Every row comes from one small tree of marks. The marks that hang from a mark follow it in brackets, in alphabetical order. Every link used is in the known rows. Which tree was each row made from?
In the rows, 128 means zero.
Known rows
bulom{gusane{lelib lugim{fufed}} tafas{nufi}}: [111 122  81 171 124 125 120 128 139 103 133 157 125 160 115 137 112 137
 113 124 122 151 165 133 157 123 132]
banem{gusane}: [126 120 118 137 119 133 124 127 139 131 125 151 127 140 139 142 119 123
 116 117 127 144 144 128 131 117 134]
nufi{tafas{bulom{gusane{banem lugim}}}}: [128 113  56 149 114 115 121 131 141 122 124 136 116 139 128 146 122 120
 118 124 117 183 148 128 139 116 139]
lugim{fufed gusane{banem bufi{tapan} bulom}}: [115 127 124 137 114 120 114 127 138 122 125 169 125 132 137 157 114 103
 106 123 129 153 161 126 120 120 165]
gusane{banem}: [122 122 103 149 114 127 121 126 137 128 118 149 118 136 137 149 120 119
 117 123 127 142 143 126 141 118 136]
tifazi{banem{gusane{bufi bulom{tafas} lelib}}}: [124 114 120 173 114 136 131 123 140 117 120 165 117 153 131 141 110 114
 102 126 124 181 145 127 149 119 133]
lugim{fufed gusane}: [120 134 123 132 115 134 112 128 140 130 136 157 126 121 121 144 116 131
 107 117 125 109 166 134 130 121 147]
lelib{gusane{bufi} tesa}: [123 116 134 148 125 117 121 121 139 135 119 149 105 161 106 148 116 112
 112 122 139 126 139 124 130 127 132]
tifazi{banem}: [127 124 120 148 115 144 122 124 137 133 116 149 121 138 114 140 116 123
 107 120 122 123 141 129 148 118 129]
banem{gusane{bulom{tafas{nufi}} lelib} tifazi}: [119 114  94 165 116 125 129 126 141 131 140 157 119 158 131 139 116 124
 111 126 127 211 150 129 137 117 139]
gusane{banem bufi lugim{fufed}}: [117 128  88 151 113 120 116 126 138 117 111 159 110 128 136 151 115 118
 108 129 125 172 158 126 147 127 134]
bufi{gusane}: [124 121 118 142 126 129 125 127 138 139 122 146 125 145 149 139 118 124
 115 119 131 117 141 127 130 117 143]
lugim{gusane}: [126 123 124 137 117 131 117 128 140 133 139 155 125 136 123 141 120 121
 114 119 127 118 153 131 133 118 154]
gusane{bufi{tapan} bulom lelib{tesa}}: [127 125 125 156 124 108 128 113 139 113 123 160 118 165 111 140 114 125
 114 129 135 183 135 118 135 127 140]
lugim{fufed}: [121 136 121 141 115 130 119 125 138 125 123 151 123 122 114 142 116 140
 110 118 126 117 157 131 136 122 125]
tafas{bulom{gusane{banem bufi lelib lugim}} nufi}: [125 111  76 142 112 110 121 128 140 117 130 149 108 166 128 152 121  99
 119 130 113 191 149 122 131 117 129]
nufi{tafas{bulom}}: [135 121  85 148 112 118 126 127 141 137 135 131 113 137 119 144 123 137
 115 119 119 160 142 132 130 119 134]
tesa{lelib{gusane}}: [125 125 131 140 124 130 123 132 140 131 127 182 125 147 104 141 116 110
 115 121 133 121 146 133 145 125 125]
tafas{bulom{gusane{banem bufi{tapan}}} nufi}: [124 110 111 136 117 113 123 128 137 130 128 147 109 169 130 162 123  94
 117 120 119 158 142 122 107 110 146]
nufi{tafas{bulom{gusane{banem bufi lelib lugim}}}}: [129 113  52 160 116 108 125 130 141 108 126 147 102 145 127 146 119 122
 115 129 119 206 149 125 144 120 133]
gusane{bufi bulom{tafas{nufi}} lelib}: [119 116 121 179 114 112 132 122 141 114 140 158 116 168 118 146 115 120
 111 130 126 174 145 129 140 123 134]
bufi{gusane{banem bulom lelib lugim} tapan}: [120 120  68 147 129 117 122 129 136 126 110 155 143 162 163 133 116 114
 120 130 130 196 140 119 143 120 159]
gusane{banem bufi lugim}: [122 118  88 155 115 117 120 126 138 121 115 156 110 140 138 149 119 109
 114 131 126 180 144 123 148 124 140]
banem{gusane{bufi} tifazi}: [126 117 117 147 120 127 128 127 138 132 128 160  96 136 131 148 119 116
 107 123 130 189 145 124 130 119 138]
tapan{bufi{gusane{banem{tifazi} lelib lugim{fufed}}}}: [116 127  58 155 123 127 122 128 137 124 114 186 109 136 149 145 113 125
 101 134 130 181 158 122 147 126 138]
tafas{bulom{gusane{banem lelib}} nufi}: [125 115  89 138 112 118 122 128 140 125 134 144 114 163 125 151 122 107
 121 123 115 163 147 125 125 112 124]
tesa{lelib{gusane{bulom lugim}}}: [123 124 118 137 119 123 120 133 142 128 126 182 143 148 102 136 116  98
 118 128 129 158 147 131 148 127 127]

Write each row's tree
[121 133 104 136 110 120 115 126 141 121 122 150 146 125 111 137 115 123
 113 128 121 165 156 130 138 124 130]  gusane{bulom lugim{fufed}}
[112 110 120 175 108 112 127 123 140 125 128 154 115 161 142 162 117  98
 111 129 127 171 141 129 131 117 145]  gusane{banem bufi bulom{tafas{nufi}}}
[124 134  97 148 121 112 121 125 139 104 120 166 130 144 111 134 112 130
 110 132 126 197 154 122 143 129 139]  gusane{bufi{tapan} bulom lelib lugim{fufed}}
[122 120  78 158 121 106 121 116 139 112 111 160 122 165 132 142 114 112
 116 137 132 228 137 115 150 129 148]  gusane{banem bufi{tapan} bulom lelib{tesa} lugim}
[120 117  70 145 121 123 114 136 137 141 115 149 114 142 118 140 120 109
 114 128 131 178 148 125 143 122 141]  lelib{gusane{banem{tifazi} lugim}}
[115 122 117 162 118 114 119 132 141 122 122 154 127 144 105 143 113 110
 108 128 131 161 156 132 130 127 139]  lelib{gusane{bufi bulom{tafas} lugim{fufed}}}
[116 115 121 156 130 122 128 126 137 143 127 147 140 176 156 144 117 115
 116 118 132 139 138 129 118 114 170]  bufi{gusane{bulom{tafas{nufi}}} tapan}
[128 117 104 143 123 141 122 126 137 129 107 162 120 153 139 141 114 110
 105 122 123 172 142 124 144 120 148]  tifazi{banem{gusane{bufi{tapan} lugim}}}
[114 126 113 140 114 118 117 133 142 119 116 190 127 138 116 151 111  89
 110 131 129 173 156 128 147 129 124]  tesa{lelib{gusane{banem bufi bulom lugim{fufed}}}}
[123 120  92 158 127 120 119 119 137 128 128 171  92 155 132 148 117 119
 109 127 136 193 151 119 141 125 168]  lugim{gusane{banem{tifazi} bufi{tapan} lelib{tesa}}}
[112 112 110 158 109 124 117 127 141 137 140 155 134 156 145 154 118  99
 114 124 125 148 153 134 129 113 165]  lugim{gusane{banem bulom{tafas{nufi}}}}
[121 116 122 190 128 120 132 125 139  93 133 164 102 153 111 141 113 128
 113 125 130 148 150 128 150 121 137]  bulom{gusane{bufi lelib} tafas}
[118 118  70 150 121 115 120 119 141 128 110 150 135 159 160 136 114 113
 119 133 131 193 141 120 149 125 140]  bufi{gusane{banem bulom lelib{tesa} lugim}}
[114 127  60 147 118 120 118 129 139 126 114 156 126 132 151 135 113 121
 111 133 127 209 159 122 146 124 138]  bufi{gusane{banem{tifazi} bulom lelib lugim{fufed}}}
[119 119  84 153 120 120 126 127 139 131 121 154 118 142 152 140 116 113
 115 131 131 194 144 120 141 117 140]  bufi{gusane{banem{tifazi} bulom lelib}}
[117 131  63 147 114 126 113 128 137 130 115 153 112 117 127 143 117 129
 109 128 125 191 161 126 151 125 137]  gusane{banem{tifazi} lugim{fufed}}
[118 114  99 142 122 110 118 134 137 128 109 155 129 160 124 147 117  90
 115 130 133 181 140 121 131 121 153]  lelib{gusane{banem bufi{tapan} bulom lugim}}
[107 122 111 153 106 126 113 127 141 133 136 157 134 142 142 157 114 109
 108 121 124 140 168 137 129 118 158]  lugim{fufed gusane{banem bulom{tafas{nufi}}}}
[114 113  95 164 111 122 119 126 141 127 142 160 130 161 142 147 117 109
 114 127 125 167 156 132 140 117 158]  lugim{gusane{banem bulom{tafas{nufi}} lelib}}
[112 123  81 160 122 121 122 127 141 126 128 152 140 160 149 134 111 130
 112 127 125 168 159 131 143 125 140]  bufi{gusane{bulom{tafas{nufi}} lelib lugim{fufed}}}
[115 131  89 146 112 122 111 119 141 127 129 163 117 128 123 145 112 122
 107 129 130 186 167 125 138 125 144]  lugim{fufed gusane{banem{tifazi} bulom lelib{tesa}}}
[120 116  67 191 113 110 127 125 140 111 125 163 103 144 125 141 115 114
 111 142 127 252 150 122 156 125 144]  gusane{banem{tifazi} bufi bulom{tafas} lelib lugim}
[127 115  96 127 114 118 119 129 141 132 136 137 127 161 114 146 124 105
 122 122 111 153 148 128 119 115 132]  tafas{bulom{gusane{lugim}} nufi}
